What can hang from each mark
J538: J297 J656
J599: J33 J645
J526: J297 J582 J645
J656: J33 J538
J493: J264 J656
J297: J526 J538
J645: J33 J526 J599
J582: J526 J538 J887
J33: J599 J645

Every row comes from one small tree of marks. The marks that hang from a mark follow it in brackets, in the order of their numbers. Every link used is in the known rows. Which tree was each row made from?
In the rows, zero is written as 128.
Known rows
J493[J264 J656[J33[J599 J645] J538[J297]]]: [138 112 185 178 122 198 130 144 157  93 129 115 132 193 136 121 117 149
  99 135 185 149 243 193  95 102]
J297[J526[J645[J33 J599]] J538[J656]]: [148 136 140 167 119 145  92 105 106  92 184 161  93 133 177 146 115 147
  83 152 127  73 114 169 130 197]
J33[J599[J645[J526[J582[J538]]]]]: [133 137 111 130 110 167 125 140 135  72 124 165  75 131 104 153  97 102
  84 141 129 127 130 146 117 129]
J582[J538 J887]: [130 154 129 128 136 147 146 136  93 111 134 135 143 145 130 175 109 119
 137 120 145 131 130 137 146  90]
J582[J526 J538[J297 J656[J33[J645]]] J887]: [155 140 155 120 141 198 172 114  77  92 133 148 133 119 167 191 154 135
 115 112 208  93 169 147 144 101]
J526[J297 J645[J599]]: [138 141 141 129 130 127 101 157 158 128 187 155  80 156 142 162 122  80
 128 149 125 151 129 143 117 143]
J582[J526[J297] J538 J887]: [132 178 124 105 128 157 168 149  83 113 132 131 128 121 143 195 110  94
 141 129 168  99 128 110 130  59]
J526[J297 J582[J887] J645[J599]]: [147 162 171 133 153 122 115 164 145 123 241 161  62 136 120 179 102  62
 140 167 131 140 131 150 135 124]
J33[J599 J645[J526]]: [155 122 138 143 122 177 115 131 137  75 114 182 101 136 124 154 117 120
 103 167 142 147 152 175 101 124]
J656[J33[J645[J526]] J538]: [144 140 171 140 137 191 135 134 133  84 152 163 107 157 132 125 137 139
 101 128 202 148 178 137 136 138]
J297[J526 J538]: [129 156 143 171 116 154 113 126  70 107 105 133 141 153 150 123 108 142
 118 152 102  78 131 149 125 123]
J33[J599 J645[J526[J582]]]: [159 129 157 147 128 165 121 131 142  74 146 191  83 132 106 152 106 112
 105 175 139 143 152 182 110 121]
J645[J526[J297 J582[J538[J656] J887]] J599[J33]]: [158 103 138 136 146 119 127 156 106  86 192 185  82  88 131 194 110  86
 112 122 155 112  95 139 125 156]
J526[J582[J538] J645]: [132 170 154 119 136 127 134 149 152 118 202 169  90 155  99 144  99  94
 137 127 121 139 131 156 165 117]
J645[J33 J526[J297 J582[J538[J656] J887]] J599]: [169 105 119 121 144 106 126 131 116  83 222 170  60 105 143 217  86 104
  99 139 184 116  77 134 110 168]
J297[J526[J582[J538[J656] J887] J645[J33[J599]]]]: [165 162 140 151 152 147 142 126 108  83 202 185  68 121 132 161  82 116
 103 176 125 102 155 165 140 143]
J526[J582[J538[J297 J656]] J645[J33[J599]]]: [178 132 133 114 139 146 141 122 151 102 207 187  53 159 118 152 102 118
 119 161 128 132 155 179 128 154]
J582[J526]: [109 163 140 132 128 148 135 120 115 111 112 144 143 128 141 156 129 123
 120 127 156 108 129 135 123 111]
J493[J264 J656[J538]]: [ 96 130 164 161 133 137 107 143 158 109 154  86 162 172 144 126  84 143
 114 105 159 130 176 163 120 104]
J645[J33[J599] J526[J297[J538[J656]] J582]]: [183 117 118 131 131 132 117 142 132  85 174 172  69 131 144 150  98 130
 106 187 129  97 111 158  89 153]
J538[J656[J33[J645[J526]]]]: [147 102 154 150 154 153 110 126 139  90 139 164 129 123 175 149 161 148
  92 121 176 129 148 164 133 163]
J526[J645[J33]]: [137 145 138 126 135 136 114 139 161 108 177 178  98 169 134 145 110 127
 121 158 140 153 123 147 124 153]
J538[J297]: [139 117 139 130 142 146 123 125 108 126 115 138 126 175 140 143 122 123
 144 142 124 140 146 146 106 128]
J493[J656]: [106 114 148 151 124 107 121 133 134 119 144 113 165 150 146 147  94 138
 124 118 119 148 151 160 109 115]
J493[J264 J656[J33[J599 J645] J538]]: [125 128 185 191 118 188 124 149 172  87 133 116 144 180 133 120 118 155
  86 130 188 149 234 193 111 100]
J297[J526[J645] J538[J656]]: [135 155 145 155 138 151  95 125 103 106 160 144 121 132 178 117 119 134
 112 145  94  65 136 163 150 155]

Write each row's tree
[117 185 141 118 119 161 148 128 110  97 176 158 108 104 126 196 117  84
 116 108 181 104 114 136 154 114] -> J582[J526[J645[J599]] J538 J887]
[158 149 173 151 134 131 105 156 156 125 231 153  73 144 150 143 147 101
 114 143 131 105 138 168 147 162] -> J526[J297[J538[J656[J33]]] J582 J645[J599]]
[144 168 152 137 142 171 145 147  86 113 138 123 145 112 183 166 158 127
 122 140 171  65 143 129 133  97] -> J582[J526[J297[J538[J656[J33]]]] J887]
[175  86 145 147 153 182 123 118 127  87 117 171 102 140 167 144 163 139
  97 149 161 132 184 178 101 166] -> J538[J297 J656[J33[J599 J645[J526]]]]
[128 121 186 159 125 140 134 129 114 101 214 157  89 151 116 125  72 110
 117 135 123 133 190 161 114 155] -> J493[J656[J538[J297[J526[J582 J645[J599[J33]]]]]]]
[180 120 162 154 165 164 129 148 135  86 170 172  90 114 157 164 147 118
 101 170 162 128 177 170 120 131] -> J538[J656[J33[J599 J645[J526[J297 J582[J887]]]]]]
[158 143 196 203 134 171 118 111  70  85 180 150 113 116 162 161 135 148
  85 154 156  68 160 184 151 149] -> J297[J526[J582[J887]] J538[J656[J33[J645[J599]]]]]
[151 153 160 136 116 183 135 140 109 107 130 139 132 133 179 155 162 142
 111 141 173  80 155 147 128 100] -> J582[J526[J297[J538[J656[J33[J645]]]]]]
[186 132 157 135 136 176 118 145 115  78 176 167  82 115 145 165 109 113
 116 189 130  99 153 182 115 103] -> J33[J599 J645[J526[J297[J538[J656]] J582[J887]]]]
[162  99 145 134 114 155  89 127 118  88 167 152  96 123 171 179 126 123
 100 139 157 105 109 166 112 149] -> J33[J645[J526[J297[J538[J656]]] J599]]
[152 138 150 106 154 132 130 132 141 122 212 160  82 151 131 146 110 102
 139 122 119 122 146 166 160 140] -> J526[J582[J538[J297 J656]] J645]
[168 116 177 151 145 164 147 113  97 100 193 156  96 138 135 192 135 124
 111 123 183 127 165 178 149 132] -> J526[J582[J538[J297 J656[J33[J645[J599]]]] J887]]
[ 98 111 166 193 138 123 107 163 170 109 117 103 181 164 153 136 125 145
 102 102 169 138 166 171 110 118] -> J493[J264 J656[J33]]
[138 145 148 139 146 174 135 109  78 115 133 132 104 178 140 117  97 130
 131 150 132 118 184 128 117 133] -> J656[J538[J297[J526]]]
[180 129 168 146 149 181 160 123 104  97 166 162  97 144 127 171 134 129
 117 150 159 129 196 186 141 108] -> J526[J582[J538[J297 J656[J33[J599 J645]]] J887]]
[168 164 166 135 122 137 117 158 131 110 251 167  55 153 124 179  94  96
 130 186 142 115 107 153 124 133] -> J526[J297[J538] J582[J887] J645[J33 J599]]
[139 116 123 114 112 158 126 184 125  76 137 190  75 130 110 157  98  91
 104 134 134 128 105 109 116 125] -> J599[J33 J645[J526[J297 J582[J538]]]]
[166 119 170 138 112 166 120 172 114  83 148 200 102 141 116 144 115 118
 132 166 131 119 122 156 116 110] -> J599[J33[J645[J526[J297[J538] J582]]]]
[116 115 159 173 120 196 121 152 161  90 116  98 124 188 140 115 113 140
  79 122 174 137 225 166  92 121] -> J493[J264 J656[J33[J599[J645]] J538[J297]]]
[150 111 156 150 146 120 119 167 113  87 181 192  81 102 114 183 107  76
 121 151 151 131  96 133 104 152] -> J645[J526[J297 J582[J887]] J599[J33]]
[137 120 130 167 136 175 113 128 146  94 107 146 118 142 168 134 170 149
  68 136 141 130 182 163 125 162] -> J538[J656[J33[J599[J645]]]]
[142 168 143 118 129 150 134 144 127 100 199 168  79 119 149 203 112  88
 118 165 186 116 114 124 108 127] -> J582[J526[J297 J645[J33 J599]] J887]
[157 104 130 136 131 100 111 137 141  90 198 179  56 133 126 188  87 101
 101 159 172 138  78 133  82 177] -> J645[J33 J526[J297 J582] J599]
[153 166 134 163 107 171 115 131 109  90 139 175  91 161 138 120 100 136
 105 192 104  92 142 163 112 146] -> J297[J526[J645[J33[J599]]] J538]
[153 144 159 171 124 133  98 106 111  92 221 170  75 129 155 145 100 137
  85 160 123  69 115 178 140 193] -> J297[J526[J582 J645[J33 J599]] J538[J656]]
[178  99 107 119 141 136 138 113 125  77 163 185  67 132 124 164  92 129
 102 153 152 120 120 161  96 167] -> J645[J33[J599] J526[J582[J538[J297 J656]]]]
